In the rows, zero is written as 128.
Known rows, with every step that occurs
Y, Q, X, S: [147 139 172 153 142 172 135 130 174 140 137 136 147 123 139 118 102 117
 119 158 105 171 140  86 117 140 137 100 126 142 102 118 137 107 119 122
 122 134 107]
H, X, Z: [125 126 133  76 106 100  73 134 125 138 118 142 123  99 152 134  84 153
 131 146 127 138 102 140 125 154 135 163 120  82 131  69 141 136 140 128
 149 143  94]
W, D, X: [ 81 114  94 181  96 102  89 158 109 128 119 100 124 122 148 133 155 140
 151 131 133  93 124 128 138 107 141 146 142 108 160 173 120 145 133 121
 125 135 127]
B, Q, W, D, X, H: [104  93  85 217 104 137 169 203 105 115 135 104 122 137  83 155 142 152
 168 112 108  68 134 199 149 130 122 115 167  76 108 148 116 145 130 120
 127 112  55]
S, X, Z, N: [143 106 169 121 120  96 105  95 109 127 118 118 109 145 155 132  67 170
 109 192 136 164 114 135 121  95 166 155 126  97 140  65 102 142 131 131
 155 123 178]
T, X, S: [135 138 163  89 139 132  97 112 128 139 120 124 182 150 130 120 119 126
 120 144 120 142 135 102 128 214 120 123 113  96 128 109 130 112 125 120
 115 119 202]
D, X, S, Y, Q, B: [139 185 135 157 165 184 195 102 201 119 174 132 166 110  90 108 139 100
 103 100 135 131 146 131 136 140 115 127 132 204 114 163  86 127 112 129
 114 132 180]
Z, X: [122 121 124  60 112 109  97 130 128 128 109 131 115 116 137 128 136 111
 115  95 129 143 126 109 136  94 133 136 110 101 139 131 136 127 131 135
 135 133 150]
Y, Q, B: [148 163 122 107 141 150 132 126 153 124 131 122 109 119 129 112 110 104
 116 135 129 117 138 126 122 149 132  99 127 202 113 161  97 146 120 138
 152 152 122]
B, Q, X, T: [135 124 163 117 118 115 208 135 177 137 126 138 101 144 128 143 169  71
 156 159 108 165 140  59 108 146 104 104 130  41  84  80 142 104 137 132
 113 130  48]
S, Y, Q, X: [162 145 115 133 144 152 170  98 156 138 126 135 106 135 133 112 129 110
 103 130 142 157 130  82 115 125 136 113 137 187 115 125 149 134 114 140
 120 118  89]
W, Q, X, S: [147 110 190 144 142 108 154 125 184 137 123 133 162 127 150 136  83 108
 132 176 112 156 145 120 111 131  89 106 133 107  92 144 135 102 125 119
 127 130 116]
H, X, T: [120 135 155  75 111 106  98 132 127 139 118 171 115  94 128 130 202  97
 131 147 109 122 118  58 109 154 123 153 102  77 137  77 128 100 145 136
 116 139 105]
B, Q: [113 109 131  80 120 114 200 138 100 128 113 128 111 132 126 136 114 132
 145 129 134 131 128 129 122 150 107  92 122  54 102 160 138 139 123 135
 144 129 104]
Z, N: [118 112 163 128 124 107 108 128  73 129 115 126 105 123 136 128 134 134
 101 152 138 153 120 103 129  85 159 138 104 134 150 128 128 136 127 140
 157 116 144]
Q, X, D: [139 112 121 125 129 109  51 126 147 137 129 106 108 140 183 125 151 135
 150 169 119 146 121  65 115 111 136 134 126 119 131  23 153 130 135 129
 148 141 112]
X, T: [107 121 160  84 121  99 103 116 115 126 114 134 114 133 122 134 179  70
 144 128 121 146 126  61 120 136 115 150 115 105 141  99 116 112 142 128
 125 138 130]
Z, X, S, Y, Q: [144 159 124  59 151 185 172  96 152 123 144 156 145  98  92 108 138 131
  77  55 132 138 137 124 143 101 127 118 108 176 124 134 141  99 115 125
 111 111 185]
N, Z, X: [126 129 133  65 115 108  77 120 116 131 116 137 119 152 146 130 134 121
 128  94 147 151 123 179 121  82 118 127 103 112 139 141 132 122 145 130
 108 151 136]
Z, X, S, Y, Q, B: [169 189 120  65 166 197 169  87 217 118 167 152 160  99  87 109 139 103
  76  67 129 128 151 156 142 111 118 115 115 222 112 150 106 103 116 132
 121 131 197]
Y, Q: [126 129 142 104 125 129 141 134 103 131 107 127 103 123 133 109 105 129
 117 124 131 136 126 100 122 144 144  98 122 150 114 148 137 142 119 135
 140 141 105]
D, X: [ 93 113 152 145 112 101 121 146  95 129 113 117 120 130 146 128 140 107
 138 125 135 146 121  90 135 116 127 147 130  97 138 138 117 146 128 128
 129 134 134]
W, D: [ 97 113  79 120 108 113  92 140 102 128 106 109 115 126 144 134 144 154
 140 140 135  89 121 138 125 116 140 129 129 125 160 162 134 137 130 127
 145 134 141]
T, X, S, Y: [146 152 131  75 158 147 134  75 133 138 134 138 185 145 106 115 137 122
 101 118 141 140 133 107 130 190 109 138 116 118 135 125 138 111 118 123
  98 104 222]
Q, W, D: [132 123  57 169 119 128  79 148  94 121 119 116 115 138 139 139 117 141
 153 127 132  77 128 178 136 116 152 132 136 178 161 187 131 142 135 128
 144 123 125]
S, Y, Q: [134 136 113  91 147 142 180 101 114 126 119 139 105 120 107 104 127 125
  87  96 149 126 125 101 127 132 134 113 125 191 126 159 142 142 114 143
 132 119 130]
Q, W, D, X: [114 128  83 230 104 121  86 165  80 120 128 101 123 134 146 139 120 130
 164 126 130  89 129 153 143 104 151 144 149 164 159 188 111 150 135 125
 126 132 119]
S, Y: [126 135 108  79 141 122 144  88  96 127 121 131 110 130 115 117 148 122
 110 101 159 139 120 107 124 111 114 146 119 147 140 153 140 140 125 140
 139 115 158]
B, Q, X: [138 120 140 133 121 122 199 142 148 139 118 125 113 143 150 135 115 124
 149 162 133 157 134 101 112 144 110  95 133  56  87 133 152 131 125 136
 132 130  59]
N, Z: [115 121 143 102 125  98  82 115  95 133 108 125 114 160 145 132 126 126
 141 130 149 146 117 169 111 126 109 121 110 112 138 156 136 134 140 125
 120 151 131]
H, X: [128 125 134  78 111 115 103 140 109 142 114 154 117  87 152 127 156 151
 122 150 137 124 110 112 111 150 131 139 104  91 133 127 136 128 130 138
 134 138 124]
D, X, Z: [ 93 112 153 150 104  85  82 134 123 127 124 109 127 146 144 133  75 113
 155 123 127 168 114 130 148 121 137 180 150  86 140  92 119 154 141 120
 142 140 104]
B, Q, X, Z: [134 107 136 124 112 109 178 131 178 137 125 112 117 162 154 146  45 126
 163 158 118 179 126 135 122 146 123 120 153  39  84  78 154 140 134 125
 146 133  36]
Q, X, S, Y: [147 147 136 122 157 161 131  80 171 136 149 137 158 126 123 123 145 121
 116 132 137 177 131  96 114 113 116 151 123 142 131 127 145 105 122 124
 119 116 174]

Rows
[102 139  83 178 136 169 184 120 139 124 152 120 158 103  99 114 152 157
 108  96 129  89 134 141 148 113 135 123 145 174 133 174 125 120 116 121
 102 115 157]  W, D, X, S, Y, Q
[150  95 141 125 130  67 112 137 150 130 120 114 101 139 189 134 128 129
 142 175 118 130 132  93 114 120 100 103 134 117 105  62 147 127 129 131
 146 137  88]  W, Q, X, D
[122 141 102 246 128 177 130 165 124 118 149 122 149 123 120 126 105 143
 142 119 106  92 142 168 149 123 160 114 152 194 133 183 115 126 123 114
 114 126 131]  Y, Q, W, D, X, S
[112 120  98 222 122 159 206 177 127 119 155 117 159 129 115 149 113 154
 165 125 116  85 147 187 142 131 122 109 151  96 113 198 124 124 125 113
 109 115 115]  B, Q, W, D, X, S
[137 121 138  88 111  90  58 111 127 137 111 101 147 171 147 129  58 131
 140 144 127 149 117 125 138 199 134 150 135  77 134  56 134 146 131 128
 136 137 136]  T, X, Z
[140 129  67 176 120 150 113 157  95 120 123 113 110 136 140 126  98 151
 141 126 122  70 133 172 135 124 165  94 144 219 139 193 130 145 125 128
 140 131 101]  Y, Q, W, D
[144 118 120 130 129 134 196 152  87 120 120 126 104 144 124 141  88 127
 160 123 125 117 135 161 129 152 117  98 131 106  98 173 141 145 126 136
 142 128  94]  B, Q, W
[133 116 170 123 106 100  75 135 106 138 125 146 105 103 148 133  97 184
 106 172 123 155 102 139 132 114 171 166 105  98 150  50 133 137 135 135
 159 128  93]  H, X, Z, N
[143 116 170 131 114  88  76 117 110 136 114 117 130 173 144 130  59 167
 109 166 122 167 116 128 144 163 165 154 117  95 149  35 132 145 127 130
 146 117 131]  T, X, Z, N
[135 153 131  49 153 148 119  73 151 129 149 159 162 137 103 128 154 128
 104  65 151 144 130 192 125  85  90 137  99 132 141 143 145  92 141 118
  90 128 199]  N, Z, X, S, Y
[ 87 123 168 145 111  90 106 135 119 129 120 131 115 132 123 134 187  58
 148 125 116 150 126  45 134 122 120 163 126  79 138  99 106 119 142 128
 108 135 110]  D, X, T
[130 107 149 132 123 119  71 144 149 136 125 124 128 141 115 137 146 113
 132 153 117 169 122 104 115 118 127 143 133  83 116  64 136 124 136 126
 144 127  71]  Q, X, H
[102 107  84 226 106 127  53 185  96 116 133 109 134 134  99 149 154 142
 161 115 115  87 124 181 149  99 142 155 156 126 151 134 105 143 135 118
 138 123  92]  Q, W, D, X, H
[151 155  61 162 155 195 161 109 132 116 159 141 158 117  93 121 116 154
 115  92 132  72 140 179 140 121 146 110 141 252 139 188 132 117 116 122
 121 104 167]  X, S, Y, Q, W, D
[108 118  97 210 101 119 191 171 120 116 140 118 113 143 113 155 160  97
 182 120 103  81 141 131 140 135 120 120 152  89 122 142 116 122 139 125
 105 122  68]  B, Q, W, D, X, T
[159 188 124  95 179 190 189  83 192 119 167 143 154 108  85 106 126 108
  91 103 136 122 142 146 127 147 111 108 123 222 117 164 100 117 112 126
 133 126 185]  X, S, Y, Q, B
[122 120 116  53 120 103  17 120 120 129 127 124 105 147 165 128 167 155
 138  94 136 120 119 162 121  85 118 127 100  96 143  48 142 121 149 125
 118 157 140]  N, Z, X, D
[130 112  67 167 114 136 182 160  98 120 124 116 115 138 129 147 105 155
 166 126 124  66 136 185 132 130 130  94 144 123 126 205 142 143 129 127
 139 117  98]  B, Q, W, D
[120 123 114  65 119 110  50 138 110 135 122 141 102  86 167 121 180 168
 130 155 122  98 106  97 117 144 136 139 104  95 143  30 143 129 136 133
 147 140 126]  H, X, D
[128 111 152  76 127 109  93 122 124 123 113 123 125 133 108 128 158 137
 123 163 137 131 118 120 107 134 125 136 127  68 122  88 102 130 130 128
 138 138 186]  S, X, H
[ 72  99  93 177  99 108  72 177 110 123 118 100 131 121  99 143 179 155
 144 121 117  93 120 147 143 105 132 153 149  83 151 112 111 137 133 114
 132 125 104]  W, D, X, H
[120 104 167 135 117  97  76 116  97 124 118 117 105 142 142 135  71 153
 117 149 130 176 112 141 140  90 161 165 121 114 151  79 129 142 130 131
 172 122 111]  X, Z, N
[141 156 139  80 150 184 190 106 151 136 140 177 146  70 106 106 154 161
  85 113 132 119 123 117 119 157 128 117 105 164 110 132 151 104 114 131
 110 117 150]  H, X, S, Y, Q
[117 150 149 145 154 170 191 112 132 126 149 139 153 110  92 110 136 128
 101  92 132 144 132 106 138 130 126 132 129 170 118 156 121 124 114 126
 104 120 160]  D, X, S, Y, Q
[ 75 118 103 173  92  95  91 150 125 126 122 117 116 125 127 144 203  86
 158 131 111  99 127  83 140 119 131 157 139  93 165 112 105 118 142 122
 107 140 116]  W, D, X, T
[ 93 123 172 156 130 129 111 135 116 129 134 131 168 112 127 128 134 120
 132 129 119 159 129  99 133 125 118 153 124  89 137 150 114 121 129 118
 120 133 168]  D, X, S
[149 136 151  97 142  81 154 129 157 118 115 117 122 130 135 135 104  96
 128 150 136 108 142 153 120 146  80 107 131 163 103 183  91 143 121 137
 156 148 124]  W, Q, B
[151 160 136 203 162 185 175 118 120 119 159 150 154 121  92 116 115 107
 121  90 132 134 140 144 144 124 138 131 139 212 117 168 125 125 114 126
 105 102 146]  D, X, S, Y, Q, W
[154 131 123 148 136 151 119 143  89 124 121 131 105 139 130 117  76 104
 132 119 125 119 133 130 129 143 156 100 134 211 121 167 133 148 122 140
 140 125 108]  Y, Q, W
[159 124 153 124 161 120 206  90 178 132 139 144 162 128 121 131 115 111
 106 144 136 152 142 119 116 116  75 122 135 149 101 152 140 100 116 126
 117 108 144]  W, Q, X, S, Y
[143 152 135  63 156 178 152  80 158 128 146 155 147 128  96 115 133 132
  90  57 143 137 134 192 127  99 110 103 104 168 123 137 142  97 126 122
  82 134 165]  N, Z, X, S, Y, Q
[128 123 123  61 133 107  69  99 104 126 119 118 103 126 177 120 160 160
 135 173 131 107 119  85 105 133 139 118 123 101 137  55 115 136 131 133
 140 146 218]  S, X, D
[145  86 171 129 127  79 128 158 155 132 106 121 123 143 120 142 132 109
 125 160 110 142 132 135 112 122  89 115 140  93  81  96 130 118 127 126
 146 130  48]  W, Q, X, H
[137 145  54 222 129 152 178 138 107 118 138 121 110 130 113 124 132 145
 124  88 140  71 134 158 149 104 154 120 158 233 139 199 129 149 119 134
 114 116 115]  S, Y, Q, W, D, X
